What can hang from each mark
pala: getoda tupud
pudiz: getoda
getoda: fekom pala pudiz
vosif: fekom
fekom: getoda nimeti numigus risebas vosif
tupud: pala
risebas: fekom
nimeti: fekom sumute

Known rows, with every way that one mark hangs from another
getoda{fekom pala pudiz}: [ 0.02  0.15 -0.25  0.13 -0.14  0.04  0.05 -0.33 -0.09  0.06 -0.12 -0.18
  0.23 -0.01 -0.15 -0.01  0.25 -0.14 -0.07  0.61  0.17 -0.09 -0.09]
nimeti{fekom}: [ 0.11  0.13 -0.14  0.24  0.05 -0.11  0.15  0.14  0.04 -0.06 -0.12 -0.10
  0.03  0.10 -0.09 -0.06  0.14 -0.19 -0.03  0.32  0.20 -0.02 -0.05]
nimeti{fekom sumute}: [ 0.17  0.06  0.12  0.25 -0.08 -0.17  0.22  0.11  0.03 -0.09 -0.14 -0.09
 -0.02  0.10 -0.11  0.02  0.16 -0.24 -0.05  0.35  0.26  0.03 -0.19]
pudiz{getoda{fekom{vosif} pala{tupud}}}: [ 0.13 -0.02 -0.38  0.20 -0.15  0.02  0.03 -0.10 -0.12  0.04  0.10 -0.17
  0.06 -0.25 -0.09 -0.08  0.14 -0.26 -0.08  0.37  0.19 -0.11  0.03]
nimeti{fekom{getoda} sumute}: [ 0.12  0.12  0.08  0.16 -0.08 -0.02  0.17 -0.02 -0.05 -0.10 -0.11 -0.07
 -0.02  0.06 -0.09  0.01  0.13 -0.23  0.01  0.30  0.28 -0.01 -0.12]
vosif{fekom{getoda}}: [-0.04 -0.02 -0.26  0.12 -0.03  0.07 -0.05  0.19 -0.03 -0.13  0.09 -0.06
  0.02  0.05 -0.03 -0.09  0.13 -0.18 -0.01  0.37  0.21 -0.08  0.12]
fekom{getoda nimeti{sumute} vosif}: [ 0.12  0.12 -0.17 -0.01  0.00  0.08 -0.07 -0.12  0.00 -0.03  0.13  0.05
 -0.02 -0.06  0.03 -0.07  0.08 -0.36  0.05  0.10  0.06 -0.12 -0.06]
fekom{numigus}: [ 0.07  0.05  0.04  0.21 -0.01 -0.26  0.12  0.06  0.08 -0.02 -0.09  0.14
  0.08  0.23 -0.02 -0.08  0.08 -0.16 -0.17  0.43  0.01 -0.16 -0.02]
vosif{fekom{getoda{pala}}}: [-0.01  0.00 -0.30  0.10 -0.09  0.08  0.01  0.14 -0.06 -0.10  0.10 -0.13
  0.06  0.00 -0.06 -0.09  0.15 -0.19  0.01  0.41  0.21 -0.05  0.11]
risebas{fekom{getoda nimeti{sumute} vosif}}: [ 0.04  0.05 -0.13  0.07  0.02  0.07 -0.23 -0.22  0.06 -0.05  0.19 -0.03
  0.07 -0.01  0.05 -0.08  0.01 -0.40 -0.03  0.23  0.09 -0.09 -0.03]
pala{getoda{fekom{nimeti numigus risebas}}}: [-0.02  0.00 -0.16  0.15 -0.07  0.00  0.01 -0.06 -0.10  0.04 -0.07 -0.08
  0.03  0.10 -0.05 -0.08  0.12 -0.20 -0.14  0.37 -0.09 -0.14  0.15]
risebas{fekom}: [ 0.00 -0.04 -0.09  0.17  0.04 -0.09 -0.12 -0.03  0.10 -0.03  0.12 -0.08
  0.10  0.10 -0.01 -0.09  0.05 -0.27 -0.15  0.39  0.15 -0.05 -0.04]
tupud{pala{getoda}}: [ 0.03 -0.11 -0.11  0.18  0.04 -0.14  0.07  0.19 -0.10  0.20  0.08 -0.09
 -0.07 -0.03 -0.27 -0.07  0.11 -0.37 -0.15  0.30  0.11  0.06  0.06]
pala{getoda{pudiz} tupud}: [ 0.15  0.00 -0.24  0.16  0.06 -0.01  0.14  0.20 -0.22  0.39  0.03  0.04
 -0.01 -0.05 -0.30 -0.05  0.13 -0.26 -0.16  0.35  0.02 -0.21 -0.03]
vosif{fekom{nimeti{sumute} risebas}}: [ 0.04 -0.04 -0.07  0.22 -0.12 -0.05 -0.02  0.20 -0.01 -0.14 -0.01 -0.14
 -0.07  0.19  0.01 -0.08  0.18 -0.17 -0.12  0.32  0.07 -0.01  0.01]
tupud{pala{getoda{pudiz}}}: [ 0.02 -0.07 -0.11  0.19  0.04 -0.12  0.06  0.15 -0.16  0.24  0.05 -0.05
 -0.03 -0.02 -0.29 -0.04  0.12 -0.34 -0.14  0.35  0.12  0.03  0.04]
vosif{fekom{getoda nimeti{sumute}}}: [ 0.05  0.02 -0.14  0.15 -0.10  0.08 -0.03  0.15  0.02 -0.12  0.02 -0.03
 -0.03  0.12 -0.02 -0.08  0.16 -0.23  0.00  0.31  0.09 -0.06  0.05]
fekom{getoda numigus risebas}: [-0.08  0.15  0.03  0.07 -0.06  0.00  0.01 -0.26 -0.17 -0.11 -0.05  0.03
  0.03  0.23  0.10 -0.12  0.01 -0.05 -0.17  0.29  0.07 -0.19  0.13]
fekom{nimeti{sumute} risebas vosif}: [ 0.11  0.05 -0.06  0.09 -0.03 -0.11 -0.05 -0.06 -0.04 -0.07  0.08 -0.13
 -0.09  0.04  0.08 -0.08  0.09 -0.28 -0.12  0.11  0.03 -0.04 -0.11]
nimeti{fekom{getoda{pudiz} risebas}}: [-0.01  0.24 -0.14  0.14  0.02  0.09  0.06 -0.12 -0.21 -0.08 -0.12 -0.13
  0.03  0.10 -0.02 -0.06  0.11 -0.08 -0.02  0.26  0.24 -0.08  0.02]
fekom{getoda{pudiz} nimeti risebas}: [-0.02  0.25 -0.12  0.03 -0.03  0.20 -0.07 -0.27 -0.20  0.01 -0.05 -0.02
 -0.01  0.22  0.06 -0.12  0.12 -0.05 -0.09  0.11  0.00 -0.16  0.04]
fekom{getoda nimeti{sumute} numigus risebas}: [ 0.05  0.20  0.20  0.11 -0.16  0.02  0.03 -0.33 -0.10 -0.09 -0.15  0.09
 -0.04  0.34  0.10 -0.09  0.06 -0.13 -0.16  0.19 -0.10 -0.18  0.02]
pudiz{getoda{fekom}}: [ 0.01 -0.06 -0.22  0.23 -0.14  0.00 -0.02  0.00 -0.07 -0.09  0.02 -0.08
  0.03 -0.06  0.02 -0.08  0.14 -0.13 -0.10  0.36  0.19 -0.10  0.07]
risebas{fekom{numigus}}: [ 0.00  0.00  0.01  0.22  0.01 -0.16 -0.09 -0.09  0.12 -0.05  0.04  0.04
  0.15  0.19  0.01 -0.08  0.01 -0.26 -0.19  0.48  0.06 -0.11 -0.01]
risebas{fekom{getoda{pudiz} vosif}}: [-0.07  0.06 -0.24  0.04  0.10  0.08 -0.25 -0.21 -0.06 -0.02  0.23 -0.04
  0.16 -0.08  0.03 -0.06 -0.02 -0.31 -0.03  0.35  0.22 -0.13  0.02]

Rows
[ 0.05  0.06 -0.05  0.21 -0.13  0.01 -0.01  0.09  0.04 -0.13 -0.06  0.10
  0.02  0.21  0.00 -0.08  0.12 -0.22 -0.03  0.40 -0.01 -0.14  0.08] => vosif{fekom{getoda nimeti{sumute} numigus}}
[-0.06  0.10 -0.14  0.09  0.07  0.00 -0.23 -0.27 -0.04 -0.04  0.15  0.08
  0.22  0.00  0.04 -0.05 -0.06 -0.30 -0.06  0.44  0.12 -0.20  0.05] => risebas{fekom{getoda{pudiz} numigus vosif}}
[ 0.00  0.17 -0.04  0.17  0.01  0.06 -0.17 -0.29  0.04  0.01 -0.02  0.13
  0.17  0.23  0.03 -0.09  0.02 -0.24 -0.09  0.38 -0.05 -0.20  0.03] => risebas{fekom{getoda{pudiz} nimeti numigus}}
[ 0.07 -0.05 -0.27  0.16 -0.01  0.05  0.05 -0.02 -0.18  0.25 -0.01 -0.15
 -0.08 -0.04 -0.23 -0.08  0.14 -0.27 -0.22  0.36  0.02 -0.17  0.08] => pala{getoda{fekom{risebas}} tupud}
[-0.03 -0.03 -0.09  0.23 -0.01 -0.10  0.00 -0.02 -0.14  0.19 -0.04 -0.05
  0.02  0.02 -0.28 -0.03  0.13 -0.34 -0.15  0.45  0.06 -0.01  0.09] => tupud{pala{getoda{fekom{numigus} pudiz}}}
[ 0.02  0.19 -0.27  0.14 -0.10 -0.05 -0.01 -0.39 -0.09  0.03 -0.09 -0.09
  0.31 -0.08 -0.10  0.00  0.16 -0.23 -0.04  0.67  0.10 -0.17 -0.05] => getoda{fekom{numigus vosif} pala pudiz}
[ 0.06  0.18 -0.30  0.10  0.10  0.03  0.02  0.00 -0.05 -0.10  0.02 -0.09
  0.06 -0.10 -0.04 -0.06  0.07 -0.27  0.08  0.23  0.25 -0.08  0.02] => nimeti{fekom{getoda vosif}}
[ 0.08  0.18 -0.40 -0.05  0.05  0.12  0.00 -0.19 -0.21  0.15  0.19 -0.03
  0.13 -0.25 -0.13 -0.06  0.07 -0.30  0.03  0.29  0.21 -0.19 -0.04] => fekom{getoda{pala{tupud} pudiz} vosif}
[ 0.00  0.13 -0.18  0.03  0.06 -0.06 -0.05 -0.14 -0.05 -0.07  0.11  0.15
  0.13 -0.04  0.05 -0.08 -0.03 -0.28 -0.01  0.32  0.08 -0.24  0.09] => fekom{getoda numigus vosif}
[ 0.17  0.03 -0.30  0.25 -0.20  0.06  0.07 -0.12 -0.06  0.07 -0.02 -0.13
  0.03 -0.09 -0.10 -0.11  0.19 -0.22 -0.10  0.34  0.07 -0.11  0.02] => pudiz{getoda{fekom{nimeti} pala{tupud}}}
[ 0.04  0.10 -0.08  0.14 -0.03  0.01 -0.06 -0.28  0.02  0.04  0.07  0.00
  0.15  0.10 -0.06 -0.10  0.01 -0.30 -0.14  0.44  0.08 -0.16  0.02] => risebas{fekom{getoda{pala{tupud}} numigus}}
[-0.04 -0.10 -0.12  0.19 -0.02 -0.07 -0.01  0.00 -0.13  0.13  0.02 -0.19
 -0.07 -0.01 -0.25 -0.06  0.12 -0.35 -0.17  0.35  0.12  0.06  0.12] => tupud{pala{getoda{fekom{risebas}}}}
[ 0.06 -0.01 -0.23  0.24 -0.14  0.03 -0.04 -0.04 -0.02 -0.07 -0.02 -0.05
  0.02 -0.01  0.03 -0.10  0.16 -0.15 -0.08  0.30  0.10 -0.11  0.07] => pudiz{getoda{fekom{nimeti}}}
[ 0.11  0.21 -0.18  0.23 -0.14 -0.02  0.10 -0.39 -0.08  0.18 -0.24 -0.05
  0.22  0.06 -0.24 -0.02  0.21 -0.20 -0.16  0.69  0.03 -0.22 -0.10] => getoda{fekom{numigus} pala{tupud} pudiz}
[ 0.09  0.01 -0.37  0.15  0.06  0.06  0.00  0.00 -0.20  0.32  0.03 -0.03
  0.03 -0.18 -0.28 -0.03  0.13 -0.32 -0.12  0.43  0.04 -0.23  0.03] => pala{getoda{fekom{vosif} pudiz} tupud}
[ 0.11 -0.05 -0.30  0.17  0.01  0.03  0.06  0.04 -0.10  0.27 -0.02 -0.08
 -0.04 -0.07 -0.28 -0.07  0.15 -0.31 -0.17  0.39  0.01 -0.18  0.06] => pala{getoda{fekom} tupud}
[-0.04 -0.04 -0.08  0.25 -0.08 -0.15 -0.01  0.18 -0.04 -0.18 -0.02 -0.07
  0.03  0.21  0.03 -0.09  0.10 -0.11 -0.16  0.47  0.10 -0.10  0.11] => vosif{fekom{numigus risebas}}
[ 0.11  0.10  0.09  0.18 -0.07 -0.21 -0.02 -0.14 -0.01 -0.10 -0.04  0.03
 -0.02  0.16  0.11 -0.07  0.03 -0.27 -0.17  0.23 -0.10 -0.14 -0.08] => fekom{nimeti{sumute} numigus risebas vosif}
[ 0.19 -0.03 -0.24  0.21 -0.15 -0.05  0.18  0.11 -0.13  0.12  0.10 -0.09
  0.01 -0.13 -0.11 -0.10  0.13 -0.19 -0.13  0.29  0.17 -0.09 -0.03] => pudiz{getoda{pala{tupud}}}
[ 0.21  0.16 -0.22  0.15 -0.04 -0.06  0.21 -0.04 -0.13  0.29 -0.04 -0.06
  0.13 -0.01 -0.26 -0.05  0.20 -0.19 -0.13  0.46  0.13 -0.13 -0.20] => getoda{pala{tupud} pudiz}
[ 0.06  0.06 -0.11  0.20  0.06 -0.13 -0.19 -0.13  0.17 -0.04  0.09  0.06
  0.15  0.11  0.05 -0.10 -0.01 -0.37 -0.11  0.36 -0.06 -0.15 -0.01] => risebas{fekom{nimeti numigus vosif}}
[ 0.00  0.10 -0.24  0.12 -0.15 -0.07 -0.01 -0.41 -0.06 -0.11 -0.04 -0.26
  0.17 -0.05 -0.01 -0.07  0.12 -0.24 -0.13  0.53  0.10 -0.09  0.03] => getoda{fekom{numigus risebas vosif} pala}
[ 0.12  0.18 -0.02  0.07 -0.03 -0.03 -0.04 -0.21  0.03 -0.05  0.01  0.20
  0.05  0.06  0.05 -0.07  0.03 -0.34  0.01  0.22 -0.09 -0.22 -0.02] => fekom{getoda nimeti{sumute} numigus vosif}
[ 0.12  0.12 -0.03  0.11 -0.03 -0.02  0.10 -0.03 -0.06 -0.12  0.00 -0.09
  0.00 -0.10 -0.06  0.01  0.08 -0.32  0.06  0.27  0.31 -0.02 -0.11] => nimeti{fekom{getoda vosif} sumute}
[ 0.21  0.15 -0.30  0.19 -0.13  0.05  0.08 -0.29  0.10  0.14 -0.16 -0.21
  0.06  0.03 -0.21 -0.11  0.26 -0.30 -0.13  0.43 -0.03 -0.10 -0.09] => getoda{fekom{nimeti} pala{tupud}}
[ 0.15  0.14 -0.14  0.19  0.07 -0.21 -0.02  0.01  0.15 -0.02 -0.02  0.17
  0.09  0.12  0.03 -0.11  0.06 -0.32 -0.06  0.28 -0.17 -0.20 -0.02] => fekom{nimeti numigus vosif}
[ 0.04  0.00  0.04  0.28 -0.15 -0.13  0.01  0.13  0.01 -0.17 -0.09 -0.03
 -0.03  0.28  0.03 -0.08  0.13 -0.16 -0.15  0.40 -0.02 -0.08  0.04] => vosif{fekom{nimeti{sumute} numigus risebas}}
[ 0.16  0.00 -0.31  0.19  0.00  0.06  0.05  0.02 -0.06  0.29 -0.06 -0.06
 -0.07 -0.02 -0.26 -0.10  0.17 -0.33 -0.16  0.33 -0.09 -0.19  0.05] => pala{getoda{fekom{nimeti}} tupud}
[-0.10  0.03 -0.12  0.16 -0.09  0.01 -0.05  0.05 -0.12 -0.20  0.01 -0.05
  0.03  0.17  0.05 -0.10  0.07 -0.10 -0.10  0.42  0.13 -0.13  0.19] => vosif{fekom{getoda numigus risebas}}
